In the rows, zero is written as 128.
Known rows, with every way that one mark hangs from another:
J791(J94(J320(J912) J910)): [ 91 122 102 126 132 135 153 123 198 114 123 130 118 121 116 108 127 110
 126 113 105 119 116 140 142 130 136 183 128 122 137 139 126 167]
J749(J365(J910) J375(J320(J912))): [161 111  87 109 142 137 118  88 144 118 156 101 103 118 106 125 138 155
 100 116 134 115 122 172 147 148 134 115 116 129 139 144 119 146]
J749(J365): [160 119 142 126 135 137 128 114 118 123 139 124 119 125 129 122 127 131
 127 120 125 123 125 141 141 126 129 120 120 130 136 129 127 137]
J365(J749 J910(J94(J791))): [135 124  56 118 140 127 148 149 180 144 137 116  93 123 116 133 126 116
 139 150 117 127 103 121 124 132 131 133 109 127 122 125 135 167]
J94(J320 J684 J791 J910(J365)): [ 76 143  43 129 138 132 180 136 191 129 115 133 111 115 117 118 127 117
 148 123 100 120  90 129 134 119 134 171 141 115 133 118 109 198]
J375(J749): [ 91 131 114 122 127 116 125 128 122 130 139 131 114 131 117 125 132 141
 126 145 126 127 116 129 127 131 125  99 123 126 129 129 129 138]
J791(J94(J910(J365(J749))) J657): [182 113 118 117 129 123 191 128 179 115 144 123 108 134 113 121 124 124
 133 128 113 139  99 129 143 128 135 121 129 122 137 150 125 175]
J749(J375(J320(J94(J791) J912))): [ 45 113  80 134 141 137 114 102 173 151 131 113 115 112 109 126 140 159
 103 116 124 114 119 147 131 154 119 129 121 118 128 146 117 132]
J657(J791(J94(J320))): [ 55 116 136 138 133 130 140 104 159 124 126 133 115 133 125 110 124 135
 137 130 115 112 125 128 149 138 134 154 109 122 130 127 130 158]
J94(J320 J910(J365)): [ 92 138  93 119 143 123 154 104 164 133 125 129 134 124 115 120 124 123
 137 125 108 132  99 142 132 125 135 139 142 123 136 123 114 184]
J910(J365): [118 134 134 122 139 123 143 123 126 127 129 123 131 126 122 128 126 136
 122 123 121 132 115 133 130 132 130 108 129 127 136 130 117 142]
J94(J320(J912)): [ 75 120 102 126 136 132 129 114 166 130 121 123 130 124 118 115 129 119
 118 139 115 124 124 140 130 131 130 151 121 124 132 129 128 137]
J94(J320(J375) J684 J791): [ 58 130  61 146 130 131 155 132 179 144 118 140 116 125 113 119 133 126
 141 148 111 109  96 140 126 113 129 174 123 123 121 115 121 137]
J320(J94(J684) J375(J749)): [ 85 144  45 131 122 111 136 127 170 162 134 136 123 118 109 122 138 144
 116 140 109 109 100 148 120 123 120 110 127 131 122 131 124 133]
J375(J320(J912) J749(J365(J910))): [119 112  55  98 141 116 123 105 153 117 170 112  90 122 102 119 139 158
 102 134 127 108 110 159 136 146 128  98 113 129 145 144 120 161]
J375(J320 J749(J365(J910))): [127 117  57 103 139 110 125  92 131 126 172 120  94 129 105 125 135 163
 119 140 132 112 106 152 138 144 129  91 120 131 141 134 120 170]
J365(J749 J910(J94)): [174 130  66 109 136 118 143 132 168 142 141 114 107 126 117 136 124 112
 132 152 120 133 110 130 125 133 133 117 118 134 123 127 136 165]
J94(J320(J912) J684 J910): [118 139  39 119 125 133 156 140 206 123 115 129 120 113 121 113 130 103
 131 123 106 119 113 139 131 119 133 180 143 120 131 127 121 170]
J910(J94 J365(J749(J375))): [143 131 136 118 145 123 150 108 137 148 128 111 116 126 111 140 124 129
 121 147 117 144 100 141 135 139 134  86 124 126 127 130 129 156]
J749(J365(J910) J375): [188 123 113 121 137 144 123  99 116 125 149 106 109 121 115 126 130 141
 119 122 131 123 122 161 149 129 136 113 110 134 130 129 124 148]
J365(J749(J375) J910): [190 130  82 111 129 130 130 112 138 139 139 109 112 130 106 139 130 131
 122 151 134 130 114 148 134 130 131 104 113 130 115 129 133 145]
J912(J320): [137 119 129 125 135 140 121 100 122 125 127 129 132 138 119 126 131 132
 132 142 125 133 119 123 134 130 121 131 132 127 131 123 127 124]
J791(J94 J657): [148 100 152 140 120 130 160 132 146 111 140 124 111 137 129 118 127 132
 130 128 126 131 129 119 147 131 135 141 118 126 137 144 129 129]
J657(J791(J94(J684 J910(J365)))): [128 143  90 125 128 128 180 147 186 108 125 132 106 116 130 113 127 131
 135  92 106 112 110 129 148 132 138 148 132 120 136 138 116 190]
J94(J910(J365)): [134 145 112 116 138 125 151 126 148 125 130 127 130 119 123 125 126 130
 130 109 116 135 108 139 128 125 132 122 144 126 136 132 115 166]
J910(J94(J320 J791) J365(J749)): [ 54 121  91 125 155 123 164 117 177 153 123 123 106 126 109 128 121 117
 142 163 101 133  87 122 130 132 133 128 117 118 130 119 125 182]
J365(J910): [157 132  85 118 130 126 131 129 142 127 138 118 121 126 123 128 129 127
 126 128 129 124 125 135 127 130 131 129 121 134 128 129 125 146]
J365(J749(J375(J320(J912))) J910): [165 117  52  99 135 120 125 101 161 134 146 105 106 126  96 138 137 145
 103 146 137 121 113 159 131 149 127 107 120 126 124 144 126 142]
J539(J701(J684)): [133 129 137 121 120 132 122 143 133 128 131 123 126 118 129 127 130 139
 135 124 117 135 123 128 123 129 136 132 152 133 140 128 119 141]
J365(J749 J910(J94(J684 J791))): [160 134  13 118 130 126 171 171 198 138 130 117  85 117 120 134 128 106
 143 151 113 119 101 116 128 128 133 148 115 126 120 122 130 178]
J701(J539 J684): [112 123 148 112 123 143 127 130 127 123 138 133  99 117 128 126 134 119
 126 114 122 124 126 127 117 128 134 150 156 127 134 133 119 154]
J657(J791): [ 99 128 132 130 130 131 119 125 132 128 130 128 123 126 133 119 128 142
 130 122 128 122 134 130 130 134 126 121 117 125 125 127 130 135]
J539(J701): [153 121 124 131 126 124 126 141 134 117 123 120 146 128 127 127 127 135
 131 138 119 131 127 132 131 129 135 124 139 129 132 125 123 121]

Rows:
[103 115  73 141 130 141 149 133 193 145 135 123 118 116 125 113 131 134
 140 115 113 129 115 124 126 127 124 146 132 121 128 140 121 159] -> J320(J94(J791(J657) J910))
[ 82 117  69 120 137 120 117 101 174 147 135 119 132 116 117 124 136 145
 101 115 122 115 126 142 124 150 119 125 132 125 134 147 120 134] -> J375(J320(J94 J912))
[125 106  90 142 116 129 186 126 177 118 127 128 107 135 125 114 127 115
 141 146 113 121 117 116 156 126 139 172 125 122 137 133 125 157] -> J791(J94(J320 J684) J657)
[142 146  26 122 123 135 150 149 214 136 117 123 126 100 128 116 133 110
 118  98 104 115 121 138 126 127 123 159 142 125 128 140 121 162] -> J320(J94(J684 J910) J912)
[164 142  93 104 138 120 156 128 157 135 133 127 124 125 112 131 125 120
 131 128 116 136  97 138 125 124 128 110 138 124 128 134 121 171] -> J94(J910(J365(J749)))
[110 122 130 125 136 121 122 108 122 134 155 134 112 129 107 118 135 153
 119 141 120 117 100 164 130 119 126  93 112 133 132 131 128 125] -> J320(J375(J749(J365)))
[ 84 107  49 135 132 127 147 109 194 146 146 124 115 120 118 118 136 151
 137 115 122 123 111 128 127 139 122 144 142 118 133 144 117 164] -> J375(J320(J94(J791(J657) J910)))
[141 115  68 137 115 130 192 129 201 114 128 130 107 129 125 110 127 110
 149 129 108 123 110 122 152 121 141 188 141 120 135 135 124 181] -> J791(J94(J320 J684 J910) J657)
[169 111 107 140 110 130 182 149 166 110 132 126 103 131 133 118 129 120
 134 127 122 122 126 113 152 127 137 157 127 125 136 142 127 138] -> J791(J94(J684) J657)
[ 63  99 108 146 133 138 151 118 160 133 132 124 112 134 120 114 128 131
 145 156 120 130 116 121 135 126 131 154 118 117 130 126 125 145] -> J94(J320 J791(J657))
[ 51 133  49 124 127 115 146 129 186 140 130 134 114 123 100 113 138 131
 114 161 106 111  95 156 122 120 128 137 121 126 129 126 126 134] -> J94(J320(J375(J749) J912) J684)
[ 66 121 113 130 137 128 125 108 173 143 125 130 137 125 106 114 133 128
 113 145 113 120 110 162 122 122 129 149 119 129 128 130 127 114] -> J94(J320(J375 J912))
[ 97 127  70 133 142 150 126 107 178 143 124 131 127 119 116 116 132 132
 141 119 109 126 105 124 128 131 114 155 136 122 127 128 120 159] -> J912(J320(J94(J791 J910)))
[106 145  20 136 125 139 156 154 202 143 116 132 116 104 130 120 132 120
 140 103 107 112 110 122 127 124 122 171 139 121 124 129 118 174] -> J320(J94(J684 J791 J910))
[ 80 126  68 124 146 123 132 115 204 151 135 116 121 118 105 115 131 119
 114 147 105 123 102 164 122 128 139 151 114 137 130 129 128 144] -> J365(J910(J94(J320(J375 J912))))
[ 89 124 120 124 136 123 113  95 128 139 144 139 124 142  96 122 139 154
 124 166 121 128  93 146 123 126 117 102 125 131 129 124 128 110] -> J912(J320(J375(J749)))
[ 38 121 107 146 140 131 133 113 160 149 124 139 124 130 108 118 132 135
 136 150 115 116 100 146 121 119 128 160 115 125 123 118 123 125] -> J94(J320(J375) J791)
[154 127  36 121 139 131 162 115 180 135 137 115  99 116 125 119 125 108
 140 138 104 116 107 140 150 125 143 157 122 133 137 115 124 196] -> J749(J365(J910(J94(J320 J684))))
[ 21 124  99 127 143 114 128 113 186 151 135 130 116 124 100 112 134 133
 115 163 102 125  94 157 120 130 131 122 116 129 133 129 134 138] -> J910(J94(J320(J375(J749) J912)))
[171 121  58 104 132 116 128  90 140 142 150 111 107 134  99 144 134 149
 120 153 143 125 109 151 133 146 130 104 127 128 120 133 127 152] -> J365(J749(J375(J320)) J910)
[197 138  22 108 126 118 165 153 187 139 134 116 100 121 122 136 126 102
 136 151 116 124 107 123 130 129 134 132 126 132 122 125 133 175] -> J365(J749 J910(J94(J684)))
[105 119  26 108 141 110 119  78 149 148 170 117 104 121 104 122 136 167
 113 130 122 106 106 153 137 147 123  88 118 132 139 140 118 178] -> J375(J320(J94) J749(J365(J910)))
[132 142  25 124 123 124 143  98 176 152 128 123 124 112 117 133 137 145
 124 105 123 117 111 148 136 141 126 139 158 122 124 135 114 171] -> J749(J375(J320(J94(J684 J910))))
[ 52 130  87 126 135 117 112 121 176 158 139 127 129 115 102 114 140 151
  96 137 109 114 106 161 114 130 117 100 114 132 126 145 128 114] -> J320(J94 J375(J749) J912)
[177 129  85 113 136 127 136 118 153 144 138 105 105 126 111 140 127 123
 126 152 125 137 110 142 134 138 135 107 114 132 119 127 136 161] -> J365(J749(J375) J910(J94))
[139 140  83 130 117 132 166 152 189 107 125 137 103 118 136 113 128 124
 140  96 113 108 121 124 146 130 135 167 130 122 128 135 125 175] -> J657(J791(J94(J684 J910)))
[147 146  38 114 132 128 184 161 189 129 123 131 101 117 114 130 128 113
 143 128 108 123  88 125 126 119 128 141 137 116 125 129 117 188] -> J94(J684 J791 J910(J365(J749)))
[146 126  80 111 135 124 127 117 129 120 160 118  98 125 112 120 131 144
 123 138 123 117 112 148 139 128 130  94 107 134 136 130 126 165] -> J375(J749(J365(J910)))
[ 80 122  96 124 141 127 112 106 166 152 151 124 120 113 102 108 139 153
  95 128 106 110 104 175 127 126 118  94 105 134 135 146 126 123] -> J320(J94 J375(J749(J365)) J912)
[ 84 138  33 133 127 136 165 143 195 130 115 137 109 118 123 118 129 108
 154 126 109 116 103 124 132 116 132 190 141 116 125 116 119 183] -> J94(J320 J684 J791 J910)
[113 124  78 110 145 112 135  68 140 165 139 113 129 126  98 142 132 160
 108 139 123 128  99 151 136 152 122  76 133 122 127 141 116 156] -> J910(J365(J749(J375(J320(J94)))))
[178 122 116 123 143 142 129 103 133 133 147 102 102 117 122 127 127 134
 123 123 123 130 119 156 150 136 141 115 112 136 134 127 129 161] -> J749(J365(J910(J94)) J375)
[153 134   4 111 131 116 167 126 198 149 127 119 103 125 114 131 124  97
 143 169 108 123  99 127 133 126 138 151 125 129 123 114 132 190] -> J365(J749 J910(J94(J320 J684)))
[ 12 125 118 142 158 124 154 112 177 157 125 130 119 123 108 119 127 134
 135 146 100 128  82 145 125 128 136 140 119 126 133 119 118 152] -> J910(J94(J320(J375) J791) J365)
[ 66 128 119 127 152 119 153 103 156 144 123 123 127 125 122 124 121 123
 132 141 104 138 103 131 135 135 138 127 130 126 140 118 121 172] -> J910(J94(J320) J365)
[ 97 112  69 137 132 146 146 145 217 139 132 115 115 108 121 106 134 130
 124 109 108 126 119 133 126 129 121 154 123 120 131 150 122 150] -> J320(J94(J791(J657) J910) J912)
[ 88 106  98 148 131 138 141 129 170 147 134 119 119 122 126 116 131 139
 132 129 118 126 123 121 131 131 121 133 116 122 128 139 124 134] -> J320(J94(J791(J657)))
[ 72 126  92 127 139 122 108  82 145 161 142 136 134 133  96 119 139 159
 117 155 112 123  92 149 121 131 111 101 124 132 126 131 125 117] -> J912(J320(J94 J375(J749)))
[ 54  99 108 149 139 136 158 121 179 141 132 120 105 130 125 114 126 124
 149 156 111 138 112 116 135 130 137 157 119 120 134 124 131 159] -> J910(J94(J320 J791(J657)))
